Known rows, with every way that one mark hangs from another
{U {E N}}: [-18.7, -7.3, 5.1, -0.6, 4.9, -9.2, 6.0, 5.7, 2.1, -10.3, 4.1, 3.9, 1.5, 6.6, -7.5, 2.8, -18.7, 1.2, 6.2, -7.8, 5.8]
{A {Z Y}}: [6.0, -4.1, -4.8, -0.1, 12.5, -26.9, -5.4, 15.4, -1.0, -8.2, 32.2, -0.9, -6.3, 5.7, -4.0, 4.1, -2.7, 1.5, -10.5, -5.6, -1.9]
{N M {S Z}}: [0.4, 20.5, -7.6, -0.7, -2.5, -22.4, 17.1, -12.3, -8.9, -7.6, 1.6, 5.5, 3.8, 5.0, 5.2, -2.2, 12.5, 5.1, 3.5, -27.0, 6.2]
{S {E {N M}} {Z {Y X}}}: [17.7, 5.2, 0.9, 22.8, -2.9, -11.1, 7.4, 6.0, 7.0, 5.7, 11.4, -2.7, -11.3, 1.6, -2.7, 1.5, -4.9, 1.5, 5.7, -10.6, 7.2]
{M {U {E N}} {Y X}}: [6.8, -0.8, 21.2, -7.5, 2.2, -5.3, -54.1, 2.9, 0.5, 17.5, -0.7, -11.6, 1.1, -7.3, -11.4, -4.6, -1.8, 6.5, -2.1, -7.2, 5.5]
{S Z}: [7.1, 15.9, -3.0, 1.3, 3.0, -19.4, 0.3, 0.2, -3.3, -2.6, 15.9, 4.0, 4.4, 7.2, -2.8, 3.9, 13.9, -3.9, -1.1, -11.1, 8.5]
{E {N M {S X}}}: [-34.4, 5.6, 0.4, -3.1, -6.8, -13.0, 21.9, -13.2, -6.6, -10.5, 3.0, 6.9, -9.1, 4.0, -4.5, -1.6, -22.4, 20.1, 2.9, -20.0, 7.0]
{Y X}: [1.5, 3.4, 3.7, -5.3, -2.5, -10.7, -42.6, 3.3, -2.9, -5.0, 12.0, -2.9, 2.0, -1.0, -8.3, -2.0, 0.1, 8.5, -4.6, -12.1, 9.8]
{S X Z}: [-4.3, 9.4, -2.1, 8.0, -8.4, -16.1, 2.7, -4.7, -5.2, -0.9, 27.6, 6.8, -0.7, 3.3, -9.5, 3.6, 1.8, 0.9, 0.3, -12.3, 15.0]
{E {N {M U}}}: [2.0, 33.3, 11.5, -22.0, 13.5, -19.2, 7.6, -6.5, 1.3, -0.2, -5.3, -3.8, -5.5, 0.6, 1.2, -0.7, -16.6, 5.9, 1.1, -6.1, -2.4]
{M {U E} Y}: [15.1, -4.8, 18.0, -13.7, 3.1, -15.1, -12.6, 0.6, -0.9, 12.5, 3.1, -9.3, 2.4, -3.7, -5.8, -2.6, 9.2, -1.0, -3.2, -16.9, -1.5]
{U {E N} {Y X}}: [5.2, -29.9, 2.7, -2.7, -1.5, -0.9, -25.3, 12.2, 2.0, -10.4, -7.3, -4.8, 1.7, 1.1, -5.7, -0.7, -25.0, 1.6, 0.9, -4.0, 9.4]
{N M {S E}}: [-13.3, 5.1, 0.9, -5.3, -11.2, -15.2, 47.9, -6.5, -2.6, -9.7, -3.5, 2.3, -7.8, 5.4, 2.2, 0.3, -4.1, 12.5, 7.5, -38.1, 3.9]
{A Z}: [-4.7, 17.8, -3.9, -14.3, 9.7, -20.9, -3.3, 4.9, -5.1, -14.0, 22.1, -0.2, -1.2, 5.8, -2.6, 5.1, -3.8, 5.0, -6.9, -8.1, 5.8]
{S E {Z Y}}: [12.5, -4.4, -2.2, 21.9, -3.9, -18.8, 31.0, 14.5, 5.2, 8.8, 26.7, 2.9, -7.9, 7.5, -5.0, 5.8, 10.8, -7.9, 1.9, -20.2, 4.3]
{U {E N} Y}: [2.0, -28.6, 1.0, -6.0, 4.2, -6.7, 18.0, 12.0, 3.3, -12.4, -7.3, -0.6, 0.2, 7.4, -3.3, 4.2, -27.4, -4.4, 2.9, -4.9, 3.3]
{Z Y}: [8.1, -16.9, 0.1, 2.4, 8.0, -23.6, -1.3, 13.5, 2.1, -1.1, 22.9, 1.2, -5.6, 4.8, -7.0, 0.2, 0.9, -0.3, -7.3, -12.7, -2.7]
{S E Z}: [2.0, 15.6, 0.9, 8.9, -7.0, -13.4, 32.8, 4.2, 1.3, 2.9, 17.2, 3.0, -3.0, 8.1, -3.3, 6.8, 12.5, -5.1, 6.9, -20.4, 10.9]
{U Y}: [17.5, -15.1, -3.3, -14.5, 4.4, -14.9, 13.0, 9.7, 0.1, -8.2, 2.0, -3.1, -0.6, 6.1, -0.1, 2.0, -7.0, -1.1, -6.0, -11.8, 1.7]
{U E {Y X}}: [15.5, -34.1, 1.3, -3.0, -5.8, -5.4, -28.5, 10.7, -0.9, -11.9, -2.0, -6.3, 5.2, -0.1, -3.5, -2.6, -16.3, -1.5, -0.9, -12.9, 8.7]

Rows
[-25.0, -11.9, 17.6, -1.2, -11.6, -8.8, -12.6, -6.3, -6.4, 19.5, 5.2, -1.0, -4.8, -3.1, -13.0, -4.1, -7.2, 15.0, 1.6, -24.6, 7.4] | {M {U {E {N {S X}}}} Y}
[18.9, -6.9, 20.5, -9.2, -3.0, -8.9, -54.8, 1.3, -1.4, 14.6, 2.5, -13.0, 4.2, -9.3, -8.4, -6.9, 8.9, 4.2, -5.1, -16.8, 4.8] | {M {U E} {Y X}}
[18.4, 19.2, 7.1, 6.4, -5.6, -2.5, 10.5, -5.7, 3.0, 10.1, -3.7, -10.0, -7.4, -1.5, -1.7, 1.5, 13.5, 6.1, 5.4, -11.9, 8.1] | {S {E {N {M {Y X}}}} Z}
[26.0, -0.1, 16.8, -18.6, 6.3, -19.1, 6.6, -9.5, 0.5, 3.2, -9.2, -11.7, 0.9, -5.1, 0.4, -4.6, 4.1, 0.8, -0.3, -16.3, -7.6] | {N {M {U E} Y}}
[9.8, -3.1, -2.6, 23.0, -15.4, -17.8, 2.1, 2.2, -2.6, 6.9, 9.8, -0.9, -7.2, 0.4, 0.4, -3.7, 9.6, 6.5, 4.1, -32.6, 7.9] | {N M {S E {Z {Y X}}}}
[-9.3, 13.5, 5.7, -6.7, 1.5, -9.1, 56.7, -2.7, 6.5, -11.7, -2.6, -1.3, -11.9, 7.1, -0.3, 6.0, -20.8, 7.8, 8.6, -15.5, 1.7] | {S {E {N M}}}
[-19.7, 14.3, -0.2, -11.0, 3.5, -15.7, 17.3, -8.5, -5.2, -12.1, -8.7, 4.3, -3.5, 6.3, 0.3, -1.3, -11.0, 14.0, 2.6, -18.2, 1.5] | {E {N M S}}
[12.2, -10.9, 8.8, -8.6, 9.7, -10.9, 23.0, -7.1, 3.4, -8.7, -12.8, -6.9, -1.7, 2.2, -1.6, 0.4, -7.3, 4.5, 3.1, -6.8, -2.3] | {U {E {N {M Y}}}}
[21.6, 36.3, 14.1, -4.9, 2.6, -11.9, 38.1, -9.0, 4.7, 22.6, -3.2, -9.9, -10.6, 0.0, 3.1, 2.8, 12.3, -0.6, 6.2, -11.7, -0.1] | {S {E {N {M U Y}}} Z}
[27.0, 21.1, 14.3, -27.1, 10.2, -21.4, 7.9, -10.8, 0.1, 11.4, -4.5, -12.6, -3.9, -4.5, 1.9, -4.5, 12.2, 5.8, -7.4, -11.2, -6.8] | {N {M U Y}}
[-9.2, -14.7, 7.7, -10.5, -3.0, -10.8, -5.7, 7.4, -2.6, 4.6, -11.7, -0.7, 0.0, 2.4, -0.7, -2.5, -22.5, 3.8, 1.7, -21.2, 3.5] | {M {U {E {N S}} Y}}
[5.9, 9.1, 1.7, 11.0, -11.0, -29.5, 3.4, -8.4, -7.0, 14.0, 21.9, 4.9, -7.8, -3.0, -2.1, -6.0, 4.0, 6.2, -1.8, -24.7, 1.8] | {N {M U} {S X {Z Y}}}
[-19.1, 8.5, 5.6, -1.0, -8.8, -6.6, 57.6, -6.2, 3.6, -11.9, 6.6, 2.2, -16.3, 4.0, -6.9, 5.4, -33.5, 12.3, 9.4, -15.8, 8.0] | {S {E {N M}} X}
[26.7, -1.7, 8.6, -18.6, -2.8, -12.4, -48.2, 8.8, -1.7, 9.3, -0.1, -10.0, -0.7, -5.2, -1.8, -4.3, -6.1, 2.3, -8.4, -10.8, 5.6] | {M {U {Y X}}}
[31.1, 1.0, 19.0, -13.9, -1.1, -12.0, -34.7, -9.5, -1.5, 5.4, -8.6, -15.9, 2.1, -11.5, -3.7, -8.6, 3.8, 5.8, -1.9, -16.5, -0.7] | {N {M {U E} {Y X}}}
[-25.5, -2.7, 2.5, 0.9, -21.6, -12.8, 51.5, -11.1, -4.6, -9.7, 7.6, 4.7, -12.0, 2.8, -4.7, -0.6, -17.0, 17.6, 8.7, -39.2, 8.7] | {N M {S E X}}
[5.3, 7.3, -4.8, 17.6, -0.5, -18.3, -25.6, 0.4, -3.9, 6.0, 5.7, 2.7, -4.0, 2.5, -0.9, -5.1, 2.4, 9.7, 0.1, -15.6, 6.6] | {E {N M {S {Z {Y X}}}}}
[-4.8, 39.9, 3.8, -6.1, 2.9, -21.3, 3.4, -12.3, -6.0, 10.6, -4.4, 3.0, -1.1, 3.7, 4.3, -2.7, 5.5, 5.9, 4.3, -19.3, 4.1] | {E {N {M U} {S Z}}}
[3.9, 1.7, 0.5, 23.9, 0.7, -14.6, 33.3, 15.9, 8.3, 11.0, 22.1, 4.0, -11.0, 10.1, -7.7, 7.7, 0.1, -5.5, 4.9, -10.0, 6.1] | {S {E N} {Z Y}}
[18.0, -23.9, 2.3, -7.7, 0.3, -3.3, -5.4, 3.8, 2.3, -18.3, -18.7, -7.4, 1.0, -0.7, 1.7, -2.7, -33.4, 2.9, 3.6, -4.3, 4.0] | {U {E {N M}} {Y X}}
[-0.1, -25.1, -0.6, -4.0, -7.9, -4.1, -7.8, -0.6, -4.0, -14.9, -23.5, -3.5, 0.9, 0.2, 1.5, -6.0, -28.0, 11.0, 5.0, -18.4, 6.0] | {U {E {N M S}} {Y X}}
[12.6, 1.2, 9.0, -13.5, -16.2, -10.3, -0.1, -1.1, -3.8, 5.4, -16.1, -9.6, -7.8, -4.8, 4.7, -6.6, -12.7, 11.7, 1.9, -34.8, 3.7] | {N {M {U {Y X}}} {S E}}
[-9.0, 22.0, 0.9, 11.1, -11.3, -8.1, 58.2, -9.3, 2.5, -3.5, 12.7, 4.6, -12.6, 5.1, -5.1, 6.8, -14.3, 4.5, 12.1, -13.4, 12.6] | {S {E {N M}} X Z}
